Each row comes from the steps of one walk. Every step used is in the known rows, and no mark comes twice. Write the walk behind each row, first mark first.
Known rows:
D S Z: [ -3   8   3 -11  21  10  -3   9  -7  -4  13  16 -10   8  12  -2  12  -8
  -4  -3 -10  -3  -2   9   3   3  -2   1  -4   9   6   0   2 -17   8  -9
  15 -10  -7  -6   0]
J S Z: [-11  13  -9   2  -6   4  -7   1  -6 -14  -4  -5 -11   6  20   0  23  -8
 -11   2  -8  13 -12  -1  11   6  -7  -5   6 -12   7   1   0   8  -8 -27
   7  -4  -3  13  -7]
A S Y X: [ -1 -10  12  12 -15  -8  13  15  15  -9  19 -12  -2   0   7  -1   8  15
  -1   4  -1  -6  11 -14  -8  -2  -3  12 -12   3   0  -1  -5  -4 -10   1
  -4 -18  14 -17 -12]
D S Y X: [-11 -13  14 -10  -7  -4  13  29   7  -6  23   3 -15   9   2  -1   8   1
   9  16  -4 -12   3 -10  -4  -9  -2  14 -23  11 -10  -6  -3 -35   0   8
   3  -8  23 -13 -11]
Y X B T D S: [-29  -7   6 -28   6  -1   2  23  -3  -3  38  21 -22  16 -13  -2  -1  18
  17  12 -11   0 -12  -2   2   9 -25 -14  -8  10   5 -16  -7 -21   3   9
  -4  22  -6 -20 -15]
A X B T D S: [-13 -12   5 -22  18  -7   0  20   0 -11  27  19 -19  19 -12   3  -2   6
   5   5 -10   7   7  10  -2  10 -19 -11 -13   1   3 -25 -10  -8  10   2
  -8  20 -15 -20 -10]
T D: [ -5   2 -12 -10  -1  14  -1   5   4  11   5   4  -2   3 -10   1   3  10
   0  16   7   2  -6   6   5   3 -13  -6   4   1   4  -3   1   3  -5  -4
   2   9 -12  -4  -8]
Z X: [  1   8   0  -7 -13   6   3   9   1   0   9   1 -10  -3   1  -4  11   0
   1   1   3   7  14   1   7 -14   7   0  -8  -2   0  -9  -3 -12  -2  -9
  -1   0  -4  14  -4]
Y X: [ -8   0  10  -7 -14  -6   7   2   4  -3  12   0  -6   3   9   5  13  13
   7   0  -5  -4   1  -9   0  -2  -4   7 -10   4  -4  -4  -1 -13   1   0
  -3   3  10  -7 -11]
A X Y S: [ 13   1  -4   0   2 -19  15   6   7  -8   0 -13  -7 -11  21  23  31  -2
  -7  -3   7 -15  24   0  -3 -13  19  20  -3   0 -12   2   0 -11  -4 -12
  -6 -17  13   1   3]
J S Y X B: [-24 -14  12   2 -28 -14   4  20   1 -23   6 -18 -22  13   4   2  13   1
  11  14 -11   6  -7 -25   5   1 -14   5  -9 -11  -5 -11  -9 -13 -12  -3
  -6  10  24  -5 -25]
D S Z X B: [ -7  12  11 -18  11  10  -2  15  -8 -10  22  11 -19  11  10  -9  16  -6
   8 -12 -14   6  12   7  12   0  -2  -4  -5   3  12 -15  -7 -21   5 -14
  12  -4 -12  -5  -6]
Z X B T: [-16   3   3 -11  -4  -3   1  19  -7 -13  22   2 -15  -2 -11  -8  -6   2
  12  -1  -8  17   8  -3   7  -3  -3 -16  -2 -10  10 -21  -7  -2  -2   3
 -11  13 -14   6  -3]
Y X J S D: [  4 -18  18 -15 -20 -16   0   6   3  -8  10 -14  -1   0   7  10  26  24
  11   9  -1   6 -15 -12  -4  14 -12   1  -8 -23  -4   8   1 -10  -2  -6
   4   3  18  10 -26]
T D S Y X J: [ -8 -21   8 -27  -6  -6  11  33  14  -7  31   0 -20   5 -11  -4  12  20
   5  35  -2  -8   0 -10  -9  10 -17   2 -19   3  -2  -9   4 -20 -10   6
   7  -2  11 -10 -17]
T D S Z X Y: [ -3  16 -17 -27   7  25   1  25   1   7  31  13 -16  -2   8   3  32  -1
  -8  14   5  -8  12  20  23 -17  10   2 -10  14   4  -4   5 -31 -13 -29
  16 -13 -16  21  -6]
Y X J: [  0  -7  15 -14 -10 -21   6   2   7  -9  13 -10  -4  -4   3   2  17  21
   0   1 -11   1   8 -15 -10  14  -3   1 -11 -10  -6  -6   4  -2   0   1
  -2   0  10   2 -10]
B T D S: [-15  -3 -10 -25  16   7  -1  26   0   3  29  24 -10   9 -14  -8  -8   7
   3  21   4   0 -12  12  -4   5 -14 -17  -1   8   3  -3   2 -13   0   6
   0  10 -15  -5  -2]
T D S Y: [-11 -14 -10 -12   9  11   2  31   7   2  21  10 -18  10 -14  -5  -6  -1
   2  31   8  -7  -6   6   0  -4 -14  -1  -7  13   1  -4   1 -20  -8   8
   8  -3   2  -8  -4]
D S: [  3  -5   8 -10  13   4   0   9  -1   2  10  13  -4   9   2  -3  -6  -4
   1   1   1  -6  -5   9  -2   2   2   2  -8  11  -4   3   0 -19   8   4
   7   2   7  -5   0]
J S: [ -5   0  -5   5  -9  -3  -4   2  -2  -6  -6  -6  -7   4  10  -2   7  -4
  -7   6   5   7 -16  -3   4   3  -3  -3   0  -9  -6   3  -2  -3  -4 -15
  -2   5  10  10 -11]
X Y S Z: [  1  22 -16  -4  11  -5   9   6  -5  -9   3  -8  -9 -16  25  11  33  -6
  -5   5  -1 -18   5  -2   7 -10  15  11  18   2   3  10   9  -2 -17 -13
   8 -31   1   8  11]
J S Y X B T: [-35 -12   7  -3 -20 -21   9  28  -3 -30  16  -9 -30  11  -2  -1   6   4
  14  20 -13  15 -10 -28   1   6 -15  -8  -3 -15  -1 -15 -11  -3 -14   4
 -15  12  13  -3 -22]
A X J S Z: [  3  -1   5  -3  -4 -22   2   1   3 -26  -4 -14 -12   5  27   8  41   2
 -20  -6 -15  19  12  -3  -2  22  -6  -2  -6 -27   2 -14  -1  20  -2 -35
  -3   0  -3  15 -14]

Write each row's walk:
[  7  16 -12 -11 -10   0  12  15   4  -1  13 -14 -13 -20  17   6  29   0
   1   5  16 -15  16  -1   6 -26  24  13   2   0  -6   5   7 -22 -16 -10
   8 -24  11  17   6] => Z X Y S
[-37 -10  -2 -16 -12  -7  11  30   0 -16  28   0 -25   6 -17   0  -1  16
  18  31 -12   7  -6 -18   2   5 -26  -9  -3  -1   8 -24  -7  -3 -21  15
 -12  13  -8 -16 -17] => S Y X B T D
[  0  23 -10 -10  -4  12   5  12  -2  -6   9  -6 -10 -16  18   5  35  -5
  -5  -2  -2  -1  21   5  19 -21  22   7  -4   3   5  -6   3 -15 -18 -30
   8 -18 -12  33  -3] => S Z X Y
[-25   5  -5 -24  29  10  -6  21  -9 -11  30  24 -21  13  -7  -7   2   6
   9   9 -18  10  -9   9   6  20 -25 -23  10   5  17 -14  -3   2  -6  -2
   7   7 -28 -16  -2] => X B T D S Z
[-23  26  -4 -13   4  -7   6  21 -14 -22  24   3 -26  -8  17  -4  25   3
   9   0 -15  11   6  -7   6  -1 -10 -14  16 -16  19 -18  -4   9 -11  -5
   0 -10 -20  -5   6] => Y S Z X B T
[ 14  -4   2   1   2 -10   7   1   6  -7  -4  -8   0  -3  10  21  19  -7
 -10  -5   1  -7  29   4   6 -12  23  17 -14   3 -11  -6  -2 -10  -2 -17
  -8  -6   5  13  -4] => A X Y
[ -2 -14   4  -3   6   2   5  26   3  -9  11   3 -13   8  -3  -7  -8 -10
   4  18   4 -10  -1   0  -3  -6   1   8  -6   7  -2  -2   1 -22  -2  10
   5  -9  14  -9   2] => D S Y
[ 17  -3  -4  -5   7  -4   6   7   1   2   7  -8   1 -17  10  18  19   7
  14  11  16 -21  -6   3   8 -14  16  16  13   3  -4  24   6 -14 -14   6
   8 -26  10   8   4] => X Y S D
[-26 -15  -4 -16  14   3   3  39  -1 -13  29  14 -24  13 -27 -12 -20   1
  13  33  -4   3 -11  -1  -1   8 -21 -17   4   4   9 -14  -5  -9 -11  18
  -2   8  -9 -17  -5] => X B T D S Y
[-22   0  -2 -30   7  12  -2  33  -4  -2  37  18 -23  10 -16 -10  -5   9
  13  12   0  11  -1   9   7  -2 -15 -23  -4   3  10 -20  -5 -18  -2   3
   0  16 -21  -5  -8] => Z X B T D S
[-16 -17  22  -9  -5  -7  10  25   0 -15  19   3 -24  16  -1   0  -4   1
  18   8 -14 -10   3 -14  -1   2  -9  11 -15  11  -9 -12  -8 -33   2  15
   2   2  20 -24 -15] => D S Y X B
[-27 -18  19 -16   4 -13  12  38  -2 -21  34   9 -28  13  -9  -5 -10   3
  20  15 -15  -3  -1 -17  -4   0 -11  -2 -13   4  -2 -16  -7 -26   2  22
  -6   4   9 -20 -11] => D S Y X B T
[  1  21  -3 -17 -11 -14   9  11   0 -16  17 -11 -18 -19  24  -3  42   8
  -4   4  -7   5  11  -8  -5   6  -3  -4  11 -20  14  -7  11  10 -11 -16
  11 -25  -7  10   4] => Y S Z X J
[  3  10  11 -26   7   0   1  19   0  -8  25   8 -14  -1  11 -10  27   4
  -8  -1 -10   5  14   5   0   9   5  -7 -10  -9   9 -11   5 -14   3 -18
  16 -12  -9  14  -5] => D S Z X J
[ -7  20 -14  -8 -13  11  -1  13  -3 -11   7 -13 -16  -8  27   5  43 -11
 -12   3   4   8  11   0  23 -15  17   3  -5  -9   1   0   2 -14 -19 -44
   5 -11  -1  41 -12] => J S Z X Y
[-21  12 -12 -25  26  14   0  26  -6  -3  32  28 -15   7  -4  -7   7   6
  -1  16  -7   4 -13  13   2   7 -19 -17   5   6  14  -8   2  -4  -4  -6
   8   1 -28  -6   2] => B T D S Z
[  5   7 -15  -4   2  -8   9   6   0  -4   0 -13  -3 -17  14  10  19  -1
   0  10  12 -20   4  -1   2  -9  20  11  11   4  -8  16   8  -9 -15   0
   1 -23  13   7  10] => X Y S
[-29  20  -9 -23   4  13  -3  22 -10 -12  32  10 -23   0  -7  -6  16  12
   9  10 -14  22   3   1  16   4 -26 -23  10  -9  24 -27  -5   9 -15 -14
   1   7 -41   5  -8] => S Z X B T D
[-15  -4   3  -4  11 -11  -1   8  -9 -16   8   1  -8   3 -10  -3 -12   3
  12   2 -12  12  -3  -6   1  11  -6 -17  10  -7   7 -10  -6  10   1  13
 -10  10 -13  -8   0] => X B T
[-19 -13  17   9  -2 -15  11  24   5 -24  29  -8 -11   5  -6  -3  -6  13
  14   7 -12   5   6 -22  -8   6 -10  -6  -3  -8   5 -11 -11   9 -13  12
 -17  -7   3 -22 -13] => A S Y X B T
[-14  14  -2 -28   7  23  -4  21  -6  -2  30  17 -21  14   1  -6  21   2
   9   3 -11  11   5  12  15   3 -13 -10  -5   4  16 -18  -5 -18  -1 -16
  17   5 -21  -6 -12] => T D S Z X B
[ -7 -15  13  -9 -20 -20  14  18  11 -17  17 -15 -14  -4  -3  -1  14  14
   6  18 -10  -1  10 -27  -9  10  -6   6 -15 -12  -2  -9   3  -5 -13   6
  -5 -11  15  -1 -12] => S Y X J
[ -2  -4  -8 -18  12  15  -5  14   2  10  17  15  -6  11 -10  -6  -2   6
   0  14   9  -9  -8  12   2   3  -9  -4  -4  12   0   2   2 -19  -1   0
   9   6  -5 -12  -4] => T D S
[  0  15   2 -17  -5  -3   2   8   2 -13  15  -5 -10  -9  12  -4  31   5
  -4  -1 -14  15  15  -4   4   8  -1  -5  -2 -19  13 -15   4   7  -8 -20
   9 -12 -18  20  -3] => S Z X J
[-23 -16  10 -19  -5   2   8  31   3  -5  27   6 -24  20 -11  -2   2  11
  21  24  -6 -10  -5  -9   3   1 -24   2 -13  14  -1 -15  -8 -28  -9  12
   3   7  11 -28 -20] => T D S Y X B
[ -5  20  -8  -3   7  -4   7   3  -5 -11   6   0 -12  -8  24   3  28  -1
  -4   0  -6  -7  -4  -4   0   0  -7   3  20  -6   9   4   5   8 -10  -6
  11 -20  -4 -10   9] => Y S Z
[-19  -9   2   2 -31  -8   9  23   6 -17  10 -18 -21   7  11   3  18   1
   4  22  -2   5  -8 -20  -1  -6  -8  10 -17  -8  -8  -4  -4 -16 -14  -8
  -6  -2  24   1 -20] => J S Y X
[  3 -21   8   4 -17 -31   8  18  11 -28  -1 -26 -18   2   6   3  22  -1
 -12  19  -4  14  15 -15 -11  16  -3   5 -14 -31  -7 -14  -1  11  -8 -14
  -8  -3  16  10 -15] => A X J S Y
[ -9  -9  13  -2   7 -21   5   7  -5 -20   8   2 -12   8  -2   9  -1   1
   3  -8 -17  14  16  -5  -3   8  -7  -6  -7 -12   3 -25 -13  10   7   3
 -18  12 -12 -12  -4] => A X B T
[  1  16  -3 -17  10  16   4  20  -2  -2  22   6 -13  -5  19   3  30 -11
  -5   0   0  -9  19  13  18 -21  24   5 -10  13   0  -2   2 -37  -4 -27
  16 -22  -5  24   0] => D S Z X Y
[-13  21  -6  -5 -18   9  -5  10  -5 -11  10  -6 -18   1  22  -4  35  -5
  -9   2  -2  19   0  -1  17  -5  -3  -4  -3 -14   7  -8  -2  -4  -8 -38
   7  -2  -7  25 -13] => J S Z X
[  9  -3   3  -6   3  -7   5   6  -4   4   9  -1   1  -8   5  10  13  12
  12   9  11 -11 -13   2  -3  -3  -3   7  16  -2   1  16   3  -7  -4  12
  13 -17   6 -10   5] => Y S D
[ 11  20  -5   6   6  13   4   8   6  -2  16 -11   1 -13  26   3  31   2
 -14 -12   2   2  25   7  13 -16  25   4  -2   0   7   3  -1  -3 -16 -34
   8 -31 -12  21  -2] => A S Z X Y
[-21  20 -13 -34  14  17  -1  33  -3  -2  42  25 -22   2  -1 -11  20   8
  -1  16  -3  10   0  13  10  -7 -15 -16  -4   4  17 -16   0 -16  -9 -15
   9   2 -33   7  -5] => B T D S Z X
[-13  -4  17  -7  -8  -9  -1  -2  -3  -7   6  -1  -8   9   4   4   6   9
  15  -8 -15   1   6 -15   2   6 -10   3  -5   0  -3 -13  -9  -8   3   3
  -7  13   8 -16 -14] => Y X B
[ -3 -18  -1   1 -15 -16   2  20   7 -23  -2 -22 -12  -4  -1  -9   7  -2
  -9  26   0  10  -6 -18 -10  15  -3  -5  -4 -24  -2  -1   5  10 -18  -6
  -2  -9  18  16 -10] => X J S Y
